Each row was made from one small tree. The marks that hang from a mark follow it in brackets, in the order of their numbers. Every link used is in the known rows. Write each row's tree.
(in the rows, 128 means zero)
Known rows:
K_350(K_744(K_435)): [ 73 149 146 158 153 111 127 113 115  98 120 145 132 194  97 121  88 105
 148 128 126 108  98 139 145 128 123]
K_215(K_9 K_536): [154 132 112 130 104  97  96 141 123 171 101 116 147 110 113 118 168 159
 136 116 125 169 121 118 148  71 119]
K_350(K_9 K_872): [128 111 135 100 130 123 142 149 134 153 108 155 125 119 136 117 165 115
  90 148 124 117  72 127 120  97 101]
K_744(K_350(K_872)): [ 90 126 139 135 148  99 145 105 120 122 105 145 131 125 167 111 167 111
 106 109 147 127 108 143 126 114 168]
K_872(K_350(K_9 K_744) K_536(K_215)): [218  99 135  85 109 207 119 166 147 135 168 112 112  95 116 139 113 158
 188 139 106 171 131 125 124  94  54]
K_350(K_9(K_215) K_744(K_435) K_872(K_536)): [143 130  98  71  80 180 134 150 143 176 148 102 110 138 108 165 127 129
 115 144 102 133 153 135 121 146  73]
K_9(K_215 K_350(K_744(K_435) K_872)): [110 147  93 104 115 150 143 109 138 159 124 110 115 145 147 152 139 109
  79 133 131 110 169 123 130 141 136]
K_536(K_350(K_9 K_744(K_435)) K_872): [129 123 118 140 134 151 124 196 130 128 145 116 117 133 147 159 120 141
 136 156 139 148 178 142 122 138 141]
K_435(K_744(K_350(K_872))): [106 134 126 143 194  95 140  73 131  90  98 139 133 120 163 106 147 116
 125 112 136 142  95 147 132 153 198]
K_621(K_327 K_435(K_744)): [ 73 150 150 210 141  61 110  92 111  88  92 157 156 164  83  89  65 120
 131 114 136  66 105 101 144 124 128]
K_872(K_350(K_744)): [133 112 162 143 156 154 129 135 127  91 127 131 137 145 107 105 113 128
 160 131 120 137  67 121 137  93 115]
K_327(K_621(K_435(K_744(K_350(K_9))))): [ 90 132 165 174 145  89 124  63 109 113 128 166 132 122 106 115 111 110
 117 127 148  98  72  85 134 158 173]
K_744(K_350(K_872(K_536))): [131 127 130 121 115 125 134 119 126 121 128 120 128 110 162 115 169 128
 113 100 129 144 134 147 125 114 148]
K_536(K_872): [119 120 148 187 136 109 127 156 119 109 100 151 121 124 166 108 169 118
 144 111 137 152 128 133 140  87 160]
K_621(K_327 K_435(K_744(K_350(K_9 K_872(K_536))))): [116 142 109 123  96 104 120 105 132 138 134 120 140 113 100 128  94 150
 107 129 122  80 139 121 112 156 104]
K_536(K_350(K_744(K_435) K_872)): [104 125 121 130 160 129 130 163 127 104 136 113 135 157 136 128 125 121
 117 140 134 134 174 152 128 144 140]
K_872(K_536(K_350(K_9))): [192 113 141 117  96 154 114 178 130 138 136 116 132  90 153 128 129 152
  88 126 134 140 120 111 125  86 116]
K_621(K_435): [ 92 141 165 193 118  84 132 154 103 107 104 169 155 150 115  85 123  98
 118 106 145  90 112 111 142  89 127]
K_744(K_350(K_872) K_435): [ 85 146 124 129 134  80 145  94 114 125 110 129 134 158 158 128 152  96
 108 101 145 108 154 151 124 149 178]
K_435(K_744(K_350(K_9 K_872(K_536(K_215))))): [191 122  97  86 146 147 130 107 152 134 140 121 107  69 171 140 146 147
 150 118 120 175 160 150 118 151 137]
K_215(K_536(K_350(K_9 K_744(K_435) K_872))): [148 122  85  77 111 152 120 202 138 162 150  91 128 121 118 161 133 158
 108 161 118 150 179 143 120 139  94]
K_744(K_350(K_9 K_872(K_536)) K_435): [141 140 106  75  82 126 138 124 127 160 140 109 122 126 146 151 148 122
  95 117 123 113 152 148 110 148 128]
K_327(K_621(K_435(K_744(K_350(K_9 K_872))))): [ 94 119 146 143 149  94 134  83 120 124 134 156 126 108 114 116 147 108
 103 140 138 107  99 102 124 171 164]
K_350(K_9): [123 123 156 131 126 117 132 131 124 143 103 165 129 131 129 116 129 116
 104 136 135 108  44 112 131  84 111]

Write each row's tree:
[ 74 136 124 129 154 116 137 130 126 111 125 137 128 182 106 121 124 103
 135 141 116 118 124 155 134 139 114]
K_350(K_744(K_435) K_872)
[127 101 128  97 159 163 136 189 144 136 140 132 126 112 136 131 137 146
  97 174 130 146 101 135 118 114  99]
K_536(K_350(K_9 K_744 K_872))
[ 70 155 138 167 129  74 121  74 116 127 106 154 149 143  94 122  59 133
 113 127 150  53  88 100 124 144 134]
K_621(K_327 K_435(K_744(K_350(K_9))))
[115 136 116 113 121 143 125 145 131 109 148 110 123 164 103 127 123 121
 141 131  99 133 152 159 133 138  96]
K_350(K_744(K_435) K_872(K_536))
[100 110 133  96 153 152 142 155 143 142 130 154 120 135 105 123 134 129
 117 174 113 128  51 139 124 107  75]
K_350(K_9 K_744 K_872)
[118 126 144 167 129 103 119  81 116  87 149 128 129 108 120 102 150 118
 126 106 124 133 154 113 136 169 172]
K_327(K_621(K_435(K_744(K_350(K_872(K_536))))))
[ 77 125 154 181 166  77 130  70 111  88 127 152 134 124 124  97 151  99
 119 115 142 117 127 108 137 170 193]
K_327(K_621(K_435(K_744(K_350(K_872)))))
[119 140 135 136 174 107 134  73 128 114 100 154 130 119 146 125 104 128
 123 126 141 121  42 122 130 142 180]
K_435(K_744(K_350(K_9)))
[164 106 145  99 118 193 138 142 139 157 127 122 123 118 112 143 118 137
 134 144 125 137  68  98 125 102  93]
K_872(K_350(K_9(K_215) K_744))
[ 74 143 119 137 129  79 133  93 127 140 111 146 145 130 103 122  97 131
 100 140 140  65 114 117 113 158 124]
K_621(K_327 K_435(K_744(K_350(K_9 K_872))))
[213 118 119  79  93 191 119 157 139 139 172  97 114 126 109 156  98 141
 188 130 104 151 176 133 122 126  64]
K_872(K_350(K_9 K_744(K_435)) K_536(K_215))
[196 126 120  79  69 201 127 145 136 160 153  83 120 133 101 165 102 137
 140 126 105 132 139 110 122 133  83]
K_872(K_350(K_9(K_215) K_744(K_435)) K_536)
[152 145  76 130 123 137 107 137 141 169 143 109 109 116 162 159 155 150
 174 136 136 179 252 143 136 124 143]
K_536(K_215(K_9(K_350(K_744(K_435)))) K_872)
[126 130 148 136 141 136 129 126 120  93 130 117 138 176  99 123  98 112
 161 124 119 117 111 129 135 127 125]
K_872(K_350(K_744(K_435)))
[174 128 106 124 163 130 126  93 142  99 133 116 115  84 179 120 151 138
 170  94 126 186 189 157 131 151 166]
K_435(K_744(K_350(K_872(K_536(K_215)))))
[199 105 122 150  92 141 116 188 126 124 118  95 127  87 155 123 188 152
 165 101 119 189 176 124 134  81 145]
K_215(K_536(K_872(K_350)))
[162  97 142 123 133 181 134 181 140 125 140 124 114 110 127 137 143 147
 168 157 114 163  96 128 120 102 104]
K_536(K_872(K_350(K_9 K_744)))
[125 143 107 158 113  97 114  93 130 112 137 118 135 109 129 117 107 143
 162  95 134 118 234 134 126 154 122]
K_621(K_327 K_435(K_744(K_350(K_872(K_536(K_215))))))
[156 131 122 107 109 168 112 173 130 127 161 102 128 139 114 153  81 150
 117 145 121 129 147 131 125 129 102]
K_872(K_536(K_350(K_9 K_744(K_435))))
[110 153 125 116  91 114 143  85 114 181 104 130 124 142 155 164 123 104
  95 103 159  97 128 111 123 143 163]
K_744(K_350(K_9(K_215)) K_435)
